Each row was made from one walk, in order. Every step used is in the known rows, and no mark comes twice. Write each row's walk.
In the rows, zero is written as 128.
Known rows
gete zaduf vave: [119 131 150 117 132  95 114 104 147 132 106  84 102  93 106 121 175 155
  93 170 129 115  64 149 155 147 126 152 136 138 120]
vuvo pozafi peruf puzib vave zaduf laneg sedizok: [174 156 119 117  98 107 133  90 124 168 106 109 125  91  58 135 181 202
 106 195  96 130 103 121 203 115 106 125  79 146 130]
sedizok laneg zaduf vave puzib vuvo pozafi: [108  96 124 151 128  93 117  80 153 137  49 148 116 143 157  91 173 191
  93 164  80 100  50 152 169 127 123 121 132 121 100]
dafa vuvo pozafi peruf puzib vave: [127 141 143 141 135  96 170  81 121 125  84 120 129 161  63 120 174 159
  91 195  59 140  73 133 178 138  99 146  72 156 138]
vuvo pozafi peruf dafa vave zaduf: [106 146 132 133  92  97 136 109 196 158 111 124 147  92  82 134 162 185
  73 130 144 170  75 172 139 122 160 163 110 143 108]
gonitu livepi: [120 149 137 106 146  90 103  66 164 127  98 126  93 110 109 132 111 138
 103 151 134 126  96 124 125 147 121 176 105 133 127]
vuvo pozafi peruf dafa: [125 138 127 115 106  88 118 102 166 123  94 116 109  94  68 142 149 171
  85 145 132 146  61 183 143 152 140 137 108 139 122]
pozafi vuvo: [130 150 139 125 153  82 135  71 139 146  94 119  95 140 121 115 147 153
 134 178  99 136  75 124 150 149 110 134 121 154 134]
vuvo pozafi peruf puzib: [151 134 127 123 120 102 151  83 139  86  69 124 135 115  53 135 159 169
  97 164 111 133  80 138 158 159 116 151 103 138 115]
vuvo pozafi peruf puzib vave dafa: [147 142 137 122 116 121 133  88 140 113  92 126 144 120  71 139 166 199
  54 179  89 123  76 163 183 140 103 147 114 130 130]
dafa vave: [103 164 142 133 154  91 143  56 161 152 106 115 114 106 108 144 143 160
 112 151 140 152  87 130 143 122 131 173 117 157 124]
gete zaduf vave puzib vuvo pozafi peruf dafa: [ 99 100 144 145  88  93 108 120 146 131  57  86 119 116  93  91 204 166
  55 174  87 133  46 204 172 152 127 136 109 124 108]
sedizok laneg zaduf vave dafa: [122 129 150 100 116 108  90 113 167 149 106 136 109  82 148 135 142 209
  72 151 108  99  60 172 166 126 113 123 151 109 130]
gonitu pozafi: [136 138 122 116 156 110 130  70 168 134  98 121 110 119  95 149 137 157
 120 158 129 128  71 134 150 134 125 175 120 150 128]
laneg zaduf vave puzib: [115 119 156 135 143  99 121 110 157 143  92 106 129 102 108  98 168 174
  97 161 103 124  74 135 156 147 122 145 140 111  97]
laneg zaduf gete: [157 143 137 110 126 100 109  95 169 145 101  94 107 114 106 126 143 190
  93 142 132 111  80 127 137 161 111 127 111 111 134]
dafa peruf: [120 143 129 121 156  90 137  72 169 132  98 113  96  88  91 133 150 150
 125 140 134 140 106 114 154 136 121 164 106 142 128]
peruf pozafi vuvo: [158 173 134 132 172  85 106  56 147 144  95 129 112 145 119 147 157 176
 143 170  94 147  70 125 126 152 122 121 115 146 114]
laneg zaduf vave dafa peruf: [113 124 163 131 134  98 116 118 185 147 124 112 104  54 121 122 171 192
  71 134 113 129  70 153 157 133 135 153 136  99 128]
peruf dafa vave puzib: [ 88 160 145 140 140  98 116  73 159 162  89 109 152 111 104 142 128 163
  84 157 136 172  94 158 162 137 123 174 118 144 103]
sedizok laneg: [132 146 116  89 137 101 113  66 151 133  81 135 101 118 118 148 120 168
 128 159 130 109  96 131 166 130 100 135 121 152 129]
peruf dafa: [126 164 133 101 136  90 108  87 161 158 104 103 113 108  98 152 107 166
 100 150 146 131  86 166 146 159 122 141 113 152 127]
sedizok laneg zaduf: [138 149 119  97 125 101 121  87 165 147  88 136 117 110 126 135 134 171
 110 141 129 104  85 137 143 137 116 123 133 132 118]
pozafi peruf puzib: [151 149 143 101 118 108 150  92 133 113  72 100 134 107  48 134 147 165
 109 167 100 131 104 136 158 160  94 145  92 143 129]
pozafi peruf dafa vave zaduf laneg: [123 157 143 116  71 101 119 115 173 198 118  93 121  59  75 129 140 201
  92 146 126 139  89 183 157 108 132 135  79 135 142]
vave puzib peruf: [123 118 130 128 148  89 127  93 135 122  86 113 137 118  64 103 139 146
 106 166  94 146  96 118 192 160 106 163 124 127 123]
dafa peruf pozafi: [147 164 123 130 175  93 110  57 177 129  98 123 114  94  87 166 160 174
 136 133 129 151 103 116 131 139 135 150 101 135 112]
puzib peruf pozafi vuvo: [154 152 137 146 164  74 110  78 131 142 102 122 127 134  87 129 161 171
 129 166  62 160  58 125 144 164 135 127 113 136 134]
vave dafa vuvo pozafi peruf: [117 125 135 115 130  81 137  96 165 105 112 140  83 129  93 134 155 158
  82 171  97 146  63 159 174 130 103 142  98 128 143]
vuvo pozafi peruf: [133 127 122 117 122  90 139  87 162 100  92 126  94 101  69 128 171 161
 109 153 123 135  69 145 146 140 131 145 113 135 121]
gete zaduf vave dafa vuvo pozafi peruf puzib: [119 110 163 133 105  98 135 123 132  89  94 109 128 118  86 122 192 165
  39 196  78 135  45 171 191 151 101 153 106 120 131]
dafa peruf pozafi vuvo: [145 161 133 148 171  85 116  56 160 142  91 128 108 116 110 142 179 169
 147 154  91 164  83 112 132 141 129 137 103 138 120]
pozafi peruf: [133 142 139  96 123  95 137  96 155 127  96 103  93  95  62 126 157 159
 121 155 112 133  93 143 149 139 108 139 101 139 135]

Write each row's walk
[ 84 143 126 172 143  85 127  46 163 159  64 130 137 150 132 127 142 168
  76 158 121 160  69 169 158 134 136 167 107 154 101] => peruf dafa vave puzib vuvo pozafi
[ 81  91 149 165 123  69 110 132 126 124  97 100 141 127  87  94 175 138
  44 187  79 163  30 169 204 168 137 164 120 122 119] => gete zaduf vave puzib peruf dafa vuvo pozafi
[106 172 139 119 125  99 126  94 192 193 120 113 150 106 112 144 121 180
  86 133 155 157  98 156 141 130 142 166 117 157 112] => peruf dafa vave zaduf
[128 127 120 129 124  81 151  73 157 123  70 121  78 136  90 111 173 161
 113 155  97 119  67 155 145 137 123 132  90 148 132] => puzib vuvo pozafi peruf
[147 147 143 111 120 100 163  78 128 134  54  96 117 140  70 117 148 167
 114 168  73 115 103 147 159 158  85 132  70 156 138] => pozafi peruf puzib vuvo
[113 113 143 119 126 106 104 103 149 141  72 126 131 102 131 106 160 186
 101 164  97 113  77 140 174 130 108 129 143 111 101] => sedizok laneg zaduf vave puzib
[102 130 164 112 138  88 112 114 150 138 127  99  91 119 131 126 161 153
  66 187 102 126  58 162 183 138  99 151 121 130 141] => gete zaduf vave dafa vuvo
[137 158 125 101 144 113 133  93 172 184 123 113 128 139 104 117 145 179
 113 159 121 115 111 120 159 124 113 145 121 159 119] => puzib vave zaduf
[ 97 111 127 155 146  66 125  99 138 129  91 130 139 149  79 111 130 138
  75 173  86 170  60 148 196 166 124 160 102 136 123] => vave puzib peruf dafa vuvo pozafi
[ 97 106 159 138 128  84  98 125 130 152  95  89 140  89  71 107 137 176
  77 167  80 153  65 166 197 165 126 156 125 123 128] => zaduf vave puzib peruf dafa
[136 132 118 148 150  97 145  52 161 108  65 142 123 135 119 137 143 180
  74 155 107 122  88 141 178 151 109 163 101 137 128] => vave dafa peruf puzib vuvo pozafi
[116 152 143 102 162  84 127  80 161 140 122 130  87 144 123 143 113 153
  96 174 111 132  88 141 176 136  86 148 104 145 145] => vave dafa vuvo
[148 142 143 120 123 137 153  88 134 141  79  99 153 122  46 136 172 177
  94 179  68 132  79 147 170 132 105 168  88 150 138] => gonitu pozafi peruf puzib vave
[147 159 133 120 154  97 153  53 131 142  59 107 123 162 105 128 118 164
 116 171  97 104 100 131 157 164  91 143  87 167 129] => peruf puzib vuvo
[121 150 137 165 167  92 111  64 147 137  91 125 170 112  71 141 163 171
 102 151  92 188  85 120 160 137 139 173 114 125 104] => dafa vave puzib peruf pozafi
[155 134 137 112 122 126 150  88 145 112  70 107 147 110  44 143 155 166
 105 168  93 138  82 143 160 148 107 172  92 142 131] => gonitu pozafi peruf puzib
[146 142 132 131 121 112 152  80 128 116  79 116 142 127  54 128 176 178
  87 178  88 127  76 140 165 144 114 148  99 146 123] => vuvo pozafi peruf puzib vave
[171 143 144  95  95 133 130 116 146 158  89  76 156 135  56 114 165 217
  86 173  79 117 119 120 180 145  76 132  74 131 142] => pozafi peruf puzib vave zaduf gete
[102 146 131 143  95  89 146  94 193 182  91 120 130 125 104 117 162 187
  75 131 117 155  72 184 137 120 150 150  89 155 119] => puzib vuvo pozafi peruf dafa vave zaduf
[121 127 157 138 127 107 128  95 145 135  73  89 125 103 122 119 176 176
  56 168  88 112  84 161 186 152  99 162 106 128 136] => gete zaduf vave dafa peruf puzib vuvo
[ 92 120 132 168 127  90 158  59 156 126  56 128 118 136  96 101 193 160
  98 162  88 160  77 146 162 114 122 164  93 139 110] => dafa vave puzib vuvo pozafi peruf
[155 136 123  94 110 107  95  90 162 143  83 114 110 115 128 136 137 200
  98 145 124  98  82 131 152 144  99 113 114 110 140] => sedizok laneg zaduf gete
[133 137 133 134 155 101 135  69 151 145  93 126 105 141 118 127 154 153
 129 180  92 141  53 131 150 138 123 162 121 153 134] => gonitu pozafi vuvo
[130 162 137 103 150 110 109  78 157 161 125 118 108 123 115 142 134 186
  80 170 114 114  90 153 175 127 101 146 130 142 141] => puzib vave dafa
[116 131 158 106 143  96 100  96 159 138 122 112  90  90 120 142 136 193
  88 167 116 118  68 162 174 134 110 149 136 127 138] => zaduf vave dafa
[152 123 136 124 106 112 150 105 143 139  92 104 143 176  71 107 175 200
  79 189  62 133  89 114 189 139  84 135  55 138 144] => dafa vuvo pozafi peruf puzib vave zaduf gete
[ 96 149 141 145 104  88 131  86 170 140  98 116 123  81  76 148 164 174
  72 140 136 173  56 183 137 128 158 161 106 141 122] => vuvo pozafi peruf dafa vave
[115 125 131 126 136  73 157  87 153 109  98 130  81 136  77 121 166 141
 114 169  96 150  65 138 158 134 115 143  83 145 136] => dafa vuvo pozafi peruf
[147 137 135 155 166  82 105  77 125 134  81 128 150 146  85 113 168 165
 124 179  53 170  73 114 168 165 117 135 120 122 112] => vave puzib peruf pozafi vuvo
[110 113 142 128 127  99 116  90 147 165  53 124 115 136 151  90 163 187
 106 166  68  98  76 149 172 127 100 117 121 125 113] => sedizok laneg zaduf vave puzib vuvo
[142 153 130 123 144 123 157  89 164 166  96 110 167 122  83 118 156 180
 103 154 106 127 134  99 175 137 106 168  99 155 115] => dafa peruf puzib vave zaduf
[107 121 154 122 126 102 103 113 170 127 116  96 101  58 114 129 185 168
  63 155 130 130  76 157 177 135 121 168 138 112 132] => gete zaduf vave dafa peruf
